Known rows, with every step that occurs
muboda, reramot: [1.08 -1.35 0.54 -0.17 1.83 -2.18 0.34 1.10 0.46 -0.34 -0.13 0.75 1.35 0.37 0.33 -2.46 0.52 -1.88 -1.97 -1.52 0.93 -2.07 -0.01]
mufogam, bamoke, sinek: [3.17 -1.30 0.93 0.48 -0.03 -1.46 -0.32 0.33 2.33 -1.52 -0.72 -1.24 0.26 -0.24 -0.12 -0.84 1.13 1.53 -4.39 0.51 0.73 -2.89 2.05]
bamoke, sinek: [1.57 -1.67 1.80 0.34 1.23 -0.92 0.80 0.22 -0.01 -1.26 -1.02 -0.84 1.69 -0.37 -1.01 -0.25 0.63 -1.22 -3.97 -0.08 1.26 -3.53 1.71]
reramot, muboda, safi, bamoke: [-3.85 -2.56 1.12 -0.50 -1.68 -4.17 0.35 0.29 1.80 -0.65 1.01 0.56 2.96 -0.54 -0.48 -4.94 0.14 0.91 -1.54 -3.03 1.46 -6.24 2.53]
safi, muboda, reramot, bamoke: [1.75 0.27 0.00 -1.04 1.31 -4.23 -0.33 -2.05 -2.22 1.31 0.56 0.72 2.09 -1.58 0.53 -2.77 0.62 0.35 -1.72 -2.64 0.69 -2.25 0.85]
safi, bamoke, mufogam, pipum, sinek, muboda: [-0.14 -1.35 1.16 0.49 -0.35 -0.45 -1.48 2.43 2.20 -2.85 1.47 -1.36 1.22 -1.44 -0.97 -1.75 1.62 -2.15 -4.61 0.22 -0.09 -4.57 -1.93]
bamoke, reramot, muboda, mufogam: [1.27 -2.17 1.21 -0.09 -0.29 -0.15 1.65 0.86 -0.22 1.97 -1.08 -0.26 3.06 0.92 -1.06 -4.98 0.71 -0.52 -3.29 -2.08 0.99 -4.70 1.51]
mufogam, muboda: [0.25 -1.59 1.78 -0.07 0.66 1.21 0.18 3.51 -0.68 -0.40 0.36 0.51 0.69 0.12 -0.46 -3.98 1.31 0.44 -2.89 -1.67 0.81 -3.96 -0.30]
mufogam, muboda, safi, bamoke, sinek: [-2.28 -2.06 1.62 0.08 -0.50 0.06 -0.76 1.78 1.24 -0.30 -0.86 0.57 1.35 -0.94 -0.04 -1.37 0.43 0.80 -1.51 -1.98 0.25 -6.44 1.17]
mufogam, pipum, sinek, muboda: [2.14 -1.59 1.78 0.33 0.92 -2.71 -0.48 4.40 -0.30 0.55 1.82 0.19 0.85 -1.31 -1.17 -0.96 1.10 -1.40 -5.24 -1.11 0.77 -5.64 -2.60]
bamoke, sinek, muboda, mufogam: [2.38 -1.15 1.81 1.46 1.65 0.30 0.23 1.07 -1.55 -0.23 -0.29 -0.83 1.05 -1.82 -0.95 0.09 0.91 -0.59 -3.28 0.17 0.88 -5.84 1.60]
muboda, safi, bamoke, sinek: [-2.51 -2.39 1.41 0.33 -1.34 -2.24 0.10 -0.37 2.65 -1.05 -0.93 -0.24 2.55 -0.75 -0.21 -0.53 -0.03 -0.93 -0.96 -1.45 0.96 -6.14 1.99]
bamoke, reramot, muboda: [0.45 -2.65 1.48 -1.20 0.19 -3.64 1.54 1.46 0.18 2.17 -0.87 0.66 3.20 1.74 -1.00 -5.74 0.38 0.45 -3.53 -2.54 0.44 -3.06 1.82]
muboda, mufogam: [1.29 -1.27 1.26 1.57 -0.76 3.41 1.22 0.72 0.00 -1.48 0.15 -1.41 1.71 -0.61 -0.76 -2.47 1.41 -2.61 -2.10 -0.52 2.33 -5.45 -0.06]
pipum, mufogam: [1.20 -2.64 1.34 0.39 -1.44 0.18 0.79 1.59 -0.02 -0.05 0.89 -3.17 1.90 0.29 -1.09 -3.47 2.35 -3.10 -1.28 0.22 2.77 -5.72 -0.06]
reramot, bamoke, mufogam, muboda, sinek: [2.49 0.26 1.23 0.71 0.94 3.25 -0.83 2.01 -2.45 -2.78 2.86 -1.85 1.12 -3.86 -0.29 -4.72 1.37 -0.78 -2.76 0.01 0.87 -2.56 1.19]
pipum, mufogam, bamoke, reramot, muboda: [2.97 -3.00 0.51 -0.62 -2.21 -2.48 0.09 1.53 1.72 2.48 -0.08 -2.84 1.77 1.39 -0.61 -5.58 2.31 0.88 -2.66 -0.38 1.24 -4.80 1.56]
safi, muboda, reramot, bamoke, mufogam, pipum, sinek: [3.77 0.18 0.29 -0.41 1.94 -1.02 -1.46 -1.42 -2.10 -0.83 0.72 -0.63 1.71 -2.95 -0.24 -0.49 1.03 -1.89 -3.84 -1.59 0.65 -3.39 -1.45]
reramot, bamoke, mufogam: [2.04 -0.58 0.96 0.73 -0.50 1.54 -0.13 0.45 -0.61 -3.82 1.13 -2.03 2.26 -2.89 -0.69 -2.63 1.47 -2.52 -1.02 0.33 1.38 -1.95 0.95]
pipum, sinek, muboda, mufogam, bamoke: [4.01 -0.87 1.37 1.93 0.28 -0.13 -0.52 3.85 -0.03 -0.27 1.14 -1.89 -0.01 -1.50 -0.41 -0.62 1.38 0.98 -2.84 1.36 1.32 -5.44 0.67]
mufogam, pipum, sinek: [2.06 -1.66 1.62 0.43 0.20 -0.53 0.12 3.12 0.64 -0.57 0.94 -0.58 1.30 -0.78 -1.16 -0.72 1.17 -2.87 -5.62 -0.97 1.54 -5.07 -2.80]
reramot, bamoke, mufogam, pipum, sinek, muboda: [3.49 -0.42 1.19 0.87 0.51 0.00 -1.45 2.89 -1.36 -2.33 2.33 -1.65 1.41 -4.27 -1.03 -0.72 1.58 -2.39 -3.27 0.26 0.61 -3.81 -1.47]
pipum, mufogam, bamoke, sinek, muboda: [3.82 -2.17 1.00 0.66 -0.62 -2.13 -1.00 1.69 0.72 0.65 0.53 -3.36 0.09 -0.80 -0.53 -1.40 2.45 0.93 -2.58 1.38 1.17 -5.73 1.68]
muboda, mufogam, bamoke, sinek: [3.85 -0.76 0.70 1.84 -0.69 3.00 -0.05 -0.30 1.60 -1.72 -0.90 -2.26 0.27 -1.27 -0.26 -0.29 1.54 0.08 -3.80 0.82 1.52 -4.93 1.43]
mufogam, muboda, safi: [-1.04 -2.68 2.14 0.32 -0.20 1.23 0.09 3.39 -0.18 -0.22 0.14 1.23 1.27 -0.38 -0.33 -3.35 0.53 0.37 -0.21 -2.88 1.19 -6.80 0.11]

Rows
[1.59 -1.24 1.26 1.24 -0.15 0.89 -0.15 2.55 -0.49 0.42 1.73 0.34 0.74 -1.73 -0.88 -2.66 1.51 -1.63 -3.77 -1.97 0.82 -7.15 -2.31] | sinek, muboda, mufogam, pipum
[3.19 -1.26 1.16 0.46 0.72 -3.42 -0.92 1.56 1.37 -0.35 0.09 -0.52 -0.23 -0.77 -0.11 -1.17 1.04 3.03 -3.98 0.31 -0.10 -3.42 2.28] | mufogam, bamoke, sinek, muboda
[-1.19 -2.17 1.94 0.74 -0.37 -4.35 -0.48 3.84 0.83 0.20 1.13 -0.26 1.86 -1.11 -0.38 -0.82 0.11 0.23 -0.45 -0.58 0.90 -6.43 1.08] | pipum, sinek, muboda, safi, bamoke
[0.99 -1.07 0.83 -0.43 2.38 0.02 -0.49 3.07 -0.77 0.36 -0.09 1.48 0.28 0.07 0.52 -3.18 0.89 -0.08 -2.51 -2.13 0.27 -2.65 -0.70] | mufogam, muboda, reramot
[2.89 -0.17 -0.22 0.13 1.17 0.33 -1.36 0.20 -0.12 -2.24 0.97 -0.23 1.45 -3.07 0.24 -1.61 1.20 -3.78 -2.56 -1.36 0.42 -1.83 -1.86] | muboda, reramot, bamoke, mufogam, pipum
[2.00 0.03 -0.25 -0.18 1.10 -3.18 -0.32 0.81 -0.81 0.17 0.72 0.34 1.77 -2.15 0.82 -1.89 0.57 -1.72 -0.99 -1.29 0.89 -0.84 0.50] | muboda, reramot, bamoke
[1.93 -0.02 0.16 -0.16 1.91 -5.52 -0.95 2.50 -1.81 1.41 1.76 1.23 1.14 -2.52 0.77 -2.38 0.58 0.14 -0.65 -1.44 -0.13 -1.78 0.79] | sinek, muboda, reramot, bamoke
[3.51 -2.30 0.65 -0.41 -1.38 -2.57 0.10 1.49 0.94 2.82 1.67 -3.17 1.49 0.72 -0.41 -7.25 2.03 1.09 -3.98 -0.19 1.37 -5.03 2.36] | pipum, mufogam, bamoke, reramot, muboda, sinek
[2.69 -2.05 1.91 1.02 0.65 3.28 -0.26 2.10 0.87 -4.20 0.64 -2.03 1.39 -1.20 -1.68 -0.82 1.52 -4.23 -4.95 0.17 1.43 -4.84 -2.54] | bamoke, mufogam, pipum, sinek
[2.90 0.29 -0.04 -0.08 2.23 -3.16 -0.57 -0.18 -1.31 0.08 -0.48 -0.21 1.63 -2.80 0.63 0.59 0.30 -1.63 -2.18 -0.51 0.56 -0.95 1.57] | muboda, reramot, bamoke, sinek
[-1.10 -2.78 1.45 0.30 -1.66 0.98 -0.87 1.79 0.49 0.67 -0.42 -2.43 1.43 -0.96 -0.47 -1.36 1.81 -1.16 -0.57 -0.52 1.48 -8.43 0.74] | pipum, mufogam, muboda, safi, bamoke, sinek
[3.85 -0.27 0.92 0.82 2.95 -2.29 -1.38 3.33 -2.19 -1.45 1.39 -1.24 1.05 -3.12 -0.05 0.21 0.70 -1.38 -1.27 1.15 0.38 -2.12 0.72] | pipum, sinek, muboda, reramot, bamoke, mufogam
[-0.69 -3.71 1.83 -0.85 -0.61 -3.71 1.45 1.37 0.70 2.37 -1.04 1.29 3.69 1.27 -0.87 -5.22 -0.26 0.36 -1.16 -3.62 0.73 -5.66 2.18] | bamoke, reramot, muboda, safi
[-3.13 -2.79 1.34 -0.10 -1.33 -1.32 -0.05 -0.39 1.93 -3.19 0.79 -0.50 2.98 -0.98 -0.86 -4.88 0.47 -0.13 -1.29 -2.13 1.34 -6.15 2.47] | reramot, muboda, safi, bamoke, mufogam
[1.91 -1.60 2.22 0.72 1.51 -3.30 0.17 4.56 -1.20 0.08 1.31 -0.67 1.23 -0.71 -0.96 -1.11 0.65 -0.02 -2.73 0.44 1.11 -4.26 0.63] | pipum, sinek, muboda
[2.66 -2.18 0.75 -0.31 -1.49 -2.12 0.39 1.77 3.51 1.42 -1.18 -0.17 1.34 2.02 0.10 -4.28 1.11 1.48 -2.77 -1.05 -0.15 -2.07 0.82] | mufogam, bamoke, reramot
[0.40 -2.59 2.41 0.68 1.40 -3.22 0.05 1.59 -0.63 0.08 -0.29 0.64 1.71 -1.45 -0.76 -0.02 -0.11 0.39 -1.12 -1.46 0.60 -6.84 2.32] | bamoke, sinek, muboda, safi
[2.80 -0.24 0.19 0.09 1.99 -2.30 -1.92 1.95 -1.16 -0.70 1.97 0.78 0.86 -3.45 0.20 -2.05 1.17 -1.78 -2.26 -1.65 -0.53 -2.80 -1.54] | sinek, muboda, reramot, bamoke, mufogam, pipum
[-1.74 -2.62 1.40 0.12 -1.05 -1.04 -0.71 0.94 1.95 -2.77 1.16 -0.78 2.57 -1.88 -1.25 -2.72 0.60 -1.36 -3.60 -1.92 1.37 -7.41 0.17] | reramot, muboda, safi, bamoke, mufogam, pipum, sinek
[2.37 0.00 1.12 0.32 1.11 -4.08 -0.49 1.35 -2.29 0.47 0.89 -0.59 1.61 -3.62 -0.43 -0.25 0.66 0.49 -2.32 -0.04 0.28 -2.76 2.38] | reramot, bamoke, sinek, muboda
[1.62 -1.26 0.97 1.32 -1.22 3.78 0.55 0.84 0.66 -0.88 0.73 -0.63 1.29 -1.23 -0.93 -2.21 1.72 -3.75 -4.44 -1.78 1.86 -6.72 -2.95] | muboda, mufogam, pipum
[1.67 -1.21 2.18 0.76 1.87 4.95 -0.26 2.35 -1.22 -3.63 2.08 -1.38 0.63 -1.19 -0.81 -5.56 1.35 -1.02 -3.98 -0.24 0.95 -3.95 0.60] | bamoke, mufogam, muboda, sinek
[1.45 -2.22 1.58 0.57 -0.11 3.45 -0.09 0.75 1.42 -4.12 0.69 -0.95 1.57 -0.77 -1.44 -2.85 1.68 -3.96 -4.40 -1.14 1.11 -4.64 -2.58] | bamoke, mufogam, pipum
[2.31 -0.07 0.89 0.35 0.30 -2.03 0.16 0.09 -1.32 -0.65 0.03 -1.33 2.14 -3.11 -0.50 0.05 0.78 -0.99 -2.66 0.16 1.14 -2.14 2.14] | reramot, bamoke, sinek
[3.58 -0.53 0.84 0.82 -0.26 1.38 -0.09 -3.12 -0.08 -0.40 -0.97 -1.61 0.85 -0.83 -0.45 -1.23 1.38 1.95 -4.35 -0.71 1.36 -5.96 1.76] | safi, muboda, mufogam, bamoke, sinek
[-3.14 -2.38 1.49 0.21 -1.29 -4.61 -0.35 2.33 1.77 0.47 1.31 1.19 1.93 -0.71 -0.05 -3.48 0.25 0.83 0.49 -2.31 0.29 -6.50 1.19] | sinek, muboda, safi, bamoke
[-0.23 -1.41 0.97 0.46 -1.02 1.39 -0.89 1.21 3.04 -3.84 0.74 -2.08 1.60 -1.00 -1.02 -1.49 1.65 -3.50 -5.01 0.44 0.68 -4.12 -2.14] | safi, bamoke, mufogam, pipum, sinek
